In the rows, 128 means zero.
Known rows, with every way that one mark hangs from another
boko{noseg zazi{vamuf{tisala}}}: [113 106 134  39 139 141 105 118 109  93  72 139 162 100 156  87 202 165
 145]
zazi{boko vamuf{noseg tisala{kenap}}}: [124 165 128  92 112 156 103  73 106 132  92  88 189 141 151  92 157 142
  63]
kupima{boko{noseg} vamuf{zazi}}: [135 138 115 108 105 140 125 154 139 131 112 137 117 153 160  90 205 141
 131]
tisala{kenap vamuf{noseg zazi{boko}}}: [130 143 170  92  86 146 124  88 104 172 119  82 172 160 171  95 170 130
  46]
tisala{kenap vamuf}: [149 125 178 108 120 126 153  76 129 145 140 139 138 152 137 123 155 136
  98]
kupima{boko{noseg zazi}}: [114 100 116  66 133 135 151 137 128 151 112 191 120 148 138  94 187 112
 123]
vamuf{tisala}: [123 121 109  98 130 136 106 130 124 109 110 123 142 118 143 111 136 147
 143]
tisala{kenap vamuf{noseg zazi}}: [165 127 190  88  99 127 124  98 102 136 114  77 163 162 183 115 178 128
  66]
noseg{vamuf{tisala}}: [108 108 125 118 134 160 103 131 116  89 122 117 153  91 177 121 146 152
 150]
zazi{vamuf}: [129 140 145 114 133 127 126 114 125 110 111  96 142 120 135 138 145 143
 106]
noseg{vamuf{tisala zazi{boko}}}: [ 74 131 122 109 113 174  83 135 116 129 120  77 180  98 193  97 158 170
 126]
zazi{boko vamuf{noseg tisala}}: [ 95 144 108  91 117 158  97 115  97 119  77  81 179 117 157  99 150 144
  73]
vamuf{noseg}: [136 130 123 126 122 132 120 135 104 116 107 108 138 131 151 128 131 105
  99]
kupima{boko vamuf{noseg zazi}}: [147 162 120 115  97 134 118 165 113 129 106  98 143 162 169 108 185 119
  88]
zazi{boko{noseg}}: [ 90 126 103 121 115 154 128 115 134 150 115 160 124 126 125  90 148 130
 122]
vamuf{noseg tisala{kenap} zazi{boko}}: [130 159 122  90  97 155  81 104 104 152 106  76 187 149 168  79 158 140
  79]
kupima{vamuf{zazi}}: [140 171 138 126 114 133 107 147 124 113 122  94 147 124 148 105 166 157
 142]
vamuf{noseg zazi}: [145 130 136 112 108 127 100 150  99 124 102  69 148 139 173 122 152 121
  94]
kupima{vamuf}: [131 167 125 141 125 137 128 136 127 110 127 139 135 126 126 116 146 143
 142]
boko{zazi{vamuf{noseg tisala{kenap}}}}: [147 147 160  45 134 134 108  85  89 106  83 105 199 129 157  95 188 137
  88]
zazi{boko{noseg} vamuf{tisala{kenap}}}: [112 142 123  84 118 159 108  67 139 135  97 130 163 131 137  77 178 162
 109]

Rows
[ 97 150 142 109 111 175  90  98 126 145 138  82 190 120 182  91 165 168
 117] : noseg{vamuf{tisala{kenap} zazi{boko}}}
[125 127  83  96 119 149 121 142 138 106 101 181 120 143 145  84 193 143
 150] : kupima{boko{noseg} vamuf{tisala}}
[103 137 101  89  97 151  75 143  96 137  89  66 176 128 174  85 151 143
  89] : vamuf{noseg tisala zazi{boko}}
[137 109 152  95 115 164  85 107 131 102 117 107 158 114 203  86 201 163
 151] : boko{noseg{vamuf{tisala{kenap} zazi}}}
[103 150 127 117 115 150 119 108 103 135  92  86 164 125 144 114 139 121
  58] : zazi{boko vamuf{noseg}}
[151 167 135 126 105 136 100 156 100 103  98  79 156 136 172 103 175 134
 113] : kupima{vamuf{noseg zazi}}
[160 149 149  88 122 135 100  86 107 100  90  83 177 140 163 112 168 132
  85] : zazi{vamuf{noseg tisala{kenap}}}
[ 87 123 102  81 122 159 104 101 128 123  78 124 152 108 146  82 171 165
 121] : zazi{boko{noseg} vamuf{tisala}}
[140 124 156  37 140 140 116  77 117 107  91 145 171 120 147  76 209 164
 132] : boko{noseg zazi{vamuf{tisala{kenap}}}}
[147 161 115  99 105 143  75 160  92  84  83  76 171 124 183  92 184 154
 126] : kupima{vamuf{noseg tisala zazi}}
[119 105 154  66 140 165 116  91 112 106 118 166 166 102 178  82 204 148
 159] : boko{noseg{vamuf{tisala{kenap}}} zazi}
[161 182 143 103 112 136  92 113 128 114 122  98 170 136 153  83 181 172
 146] : kupima{vamuf{tisala{kenap} zazi}}
[ 73 106 101 114 118 187 105 116 123 118 109 149 150  94 176  83 164 155
 143] : zazi{boko{noseg{vamuf{tisala}}}}
[ 97  86 130  65 142 170 110 130 105  92 101 166 158  81 183  85 196 151
 168] : boko{noseg{vamuf{tisala}} zazi}
[137 133 160 102 121 158  94 107 125 110 136  79 173 118 195 108 173 164
 136] : noseg{vamuf{tisala{kenap} zazi}}
[112 165 133  93 124 149 112  68 131 145 116 101 181 130 125  95 154 164
  92] : zazi{boko vamuf{tisala{kenap}}}
[113  93 132 113 111 159 121 151 135 128 122 120 120 137 198 113 194 129
 123] : kupima{boko{noseg{vamuf{zazi}}}}
[133 159 121  90 127 140 146 152  99 129 106 162 157 150 143 100 189 103
  92] : kupima{boko{zazi} vamuf{noseg}}
[ 90 124 120 109 117 185 109  76 130 132 125 158 160 116 166  77 173 149
 128] : zazi{boko{noseg{vamuf{tisala{kenap}}}}}
[114 121 167  89  94 148 130  78 132 175 120 122 145 148 160  76 192 156
  92] : tisala{kenap vamuf{zazi{boko{noseg}}}}
[113 112 141 100 122 156  82 148 115  95 114  74 166  96 200 116 165 168
 146] : noseg{vamuf{tisala zazi}}
[136 150  89 100 114 147 111 152 111 108  89 136 148 156 163 100 175 122
 105] : kupima{boko vamuf{noseg tisala}}
[ 96 155  97  97 102 162  84 139 125 123  91 123 153 113 158  51 193 180
 152] : kupima{vamuf{tisala zazi{boko{noseg}}}}
[111  87 131  92 116 161  81 145 118  86 103 100 147  94 209  96 191 167
 164] : boko{noseg{vamuf{tisala zazi}}}
[138 157 104 115 122 149  93 145 101  79  88 121 158 120 161  97 161 136
 131] : kupima{vamuf{noseg tisala}}
